Every row comes from one small tree of marks. The marks that hang from a mark follow it in brackets, in alphabetical order. Every link used is in the known rows. Which tree was each row made from?
In the rows, 128 means zero.
Known rows
zipup{zezeri zibe{bimovu}}: [164  93 114 171 170 123  54  95 136 120 159 142 155  98 150 139 104  99
 107 136  87  93]
zipup{zezeri{bufi{kuzuz}} zibe{bimovu}}: [148 104 101 174 166 114  54 102 149 148 163 147 171  98 157 138 121 140
  99 104  89 148]
bufi{kuzuz zibe}: [153 102  98 156 146  94  90 108 156 144 131 136 171 125 189 127 133 137
  69  94  98 150]
goka{zibe{bimovu bufi{zezeri}}}: [115 128 103 129 199 155  76 134 169 125 179 142 161 130 133 129  90 147
 155 141  74  95]
zipup{zezeri zibe{bimovu bufi{kuzuz}}}: [172 111 111 191 186 120  52 111 145 114 149 147 175 111 160 157 113 137
 131 128 102 115]
tisob{kuzuz}: [128 116 112 132 155 117 101 116 141 157 147 124 150  96 149 116 112 139
 111 125 112 121]
bufi{zibe}: [154  98 106 144 154 114  95 105 145 128 141 130 162 123 183 122 119 114
  71 115  91 120]
zibe{bimovu bufi{kuzuz zezeri}}: [133 118 112 145 188 134  70 128 158 131 151 151 156 109 146 144  99 156
 154 132  93 125]
zezeri{bufi{kuzuz zibe{bimovu zipup}}}: [144 131 106 150 166  85  85 119 156 123 177 167 170 132 189 129 169 169
 104  68  75 169]
bufi{zibe{bimovu}}: [163 110 116 145 168 105  77 109 145 114 157 156 162 128 184 132 119 113
 110 113  82 110]
bufi{kuzuz zezeri zibe}: [131  94  97 146 148 110  87 106 161 168 136 138 163 110 173 122 118 139
  71 100  90 153]
bufi{zezeri}: [116  88 105 122 162 147  92 106 148 151 148 126 131  91 137 118  88 115
  92 140  87 113]
zibe{bimovu bufi}: [154 123 118 139 194 137  75 127 139  94 157 145 150 119 159 144 101 131
 157 147  92  95]
zipup{zezeri{bufi{kuzuz zibe{bimovu}}}}: [131 124 101 157 175  97  56 111 155 136 153 155 192 108 171 142 150 156
  84  93  70 157]
zibe{bimovu{zezeri} bufi}: [153 117 123 122 203 138  76 112 168 109 149 151 158 127 152 133  85 121
 164 137  87  89]
goka{zibe{bimovu zipup}}: [132 129 104 138 182 112  88 122 158 102 191 155 148 135 152 119 140 141
 139 110  70 100]
zotoz{kuzuz}: [129  93 106 131 174 139  96 107 123 135 147 129 161 107 148 104 111 105
 113 149 107 117]
bufi{kuzuz zezeri}: [116  89  98 136 151 129  86 110 159 164 137 129 143  91 146 122 103 138
  91 120  94 142]
goka{zibe{bimovu{zezeri} bufi zipup}}: [131 135 112 125 213 129  86 121 185  96 182 161 165 155 147 120 122 148
 170 110  68  90]
bimovu{zezeri{bufi{kuzuz}} zibe{zipup}}: [128 115 101 116 176 102 105 100 190 136 155 164 172 141 171 104 158 167
  86  65  91 176]
bufi{zezeri zibe}: [129  92 106 130 154 130  88 103 153 154 145 135 152 110 164 118 104 114
  68 119  83 123]

Which tree is each row?
[115 111  94 141 170 126  80 100 147 137 146 126 180 102 165 129 135 134
  47 113  71 136]  zipup{zezeri{bufi{zibe}}}
[141 138  95 159 191 118  80 143 171 115 165 144 181 142 160 135 117 170
 156 114  93 122]  goka{zibe{bimovu bufi{kuzuz}}}
[137 139 114 161 201 111  64 118 148  85 153 160 162 111 144 161 158 166
 146 123  76 118]  zibe{bimovu bufi{kuzuz} zipup{zezeri}}
[150 129 119 138 198 109  79 113 174 106 152 169 161 132 160 137 130 156
 172  99  86 122]  zibe{bimovu{zezeri} bufi{kuzuz} zipup}
[142 122 118 154 184 100  65  98 141  92 163 167 162 117 164 142 163 126
 101 109  60 102]  bufi{zibe{bimovu zipup{zezeri}}}
[149 121 108 131 196 106 101 107 187 106 136 164 177 158 174 125 151 166
 120  89 104 147]  bimovu{zezeri zibe{bufi{kuzuz} zipup}}
[123 110  97 142 174 143  88 122 158 148 136 128 151 102 148 136  97 156
 115 135  98 137]  zibe{bufi{kuzuz zezeri}}
[138 135 102 145 200 139  80 138 161 104 175 140 169 140 154 132 105 146
 159 135  83  93]  goka{zibe{bimovu bufi}}
[128 121 112 122 180 103  84 107 178 135 169 168 155 119 158 118 138 154
 137  77  74 154]  zibe{bimovu{zezeri{bufi{kuzuz}}} zipup}
[174  97  99 182 158 126  88 116 148 137 143 127 160 126 180 137 101 138
 110 125 122 135]  zipup{zibe{bufi{kuzuz}}}
[144 123 114 167 176  81  63 105 149 106 155 173 175 118 171 147 178 149
 102  88  68 135]  bufi{kuzuz zibe{bimovu zipup{zezeri}}}
[137 112  91 148 150 104  95 114 159 156 145 130 180 122 190 119 137 155
  62  82  92 176]  zezeri{bufi{kuzuz zibe}}
[121 125 111 149 195 142  87 110 140  88 144 133 149 103 139 147 143 144
 116 148  77  98]  zibe{bufi zipup{zezeri}}
[165 105 114 140 168  86  70 101 178 140 138 168 180 135 186 125 119 128
 116  78  88 131]  bufi{kuzuz zibe{bimovu{zezeri}}}
[130 130  87 161 178 128  97 138 170 132 149 121 181 139 160 128 116 169
 117 119  99 133]  goka{zibe{bufi{kuzuz}}}
[137 127 109 128 208 139  78 120 187 113 165 147 177 148 147 120  91 136
 162 123  78  85]  goka{zibe{bimovu{zezeri} bufi}}
[185 106 119 169 182 135  73 116 138 106 168 146 153 126 171 141  86 114
 145 141 105  98]  zipup{zibe{bimovu bufi}}
[132 103 100 100 181 131 101  97 183 139 148 144 175 136 163  99 115 134
  82 102  92 145]  bimovu{zezeri{bufi} zibe}
[133 145 108 145 201 128  89 135 157  84 190 153 158 150 154 130 137 159
 162 122  73  94]  goka{zibe{bimovu bufi zipup}}
[144 106 128 117 186 114  83  96 165 109 164 166 137 121 151 118 119 114
 145 107  72  96]  zibe{bimovu{zezeri} zipup}
[129 127 115 140 192 124  77 126 157 115 169 166 145 113 145 146 130 169
 159 119  81 134]  zibe{bimovu bufi{kuzuz zezeri} zipup}
[152 135 123 139 196 126  87 124 141  77 173 159 139 128 158 142 131 141
 164 135  82  99]  zibe{bimovu bufi zipup}
[130 123 106 144 183 116  61 106 147 122 162 148 183 107 162 138 137 134
  88 111  64 122]  zipup{zezeri{bufi{zibe{bimovu}}}}
[104 138  94 151 200 141  88 120 159  93 162 126 168 126 131 134 149 160
 111 135  68  97]  goka{zibe{bufi zipup{zezeri}}}
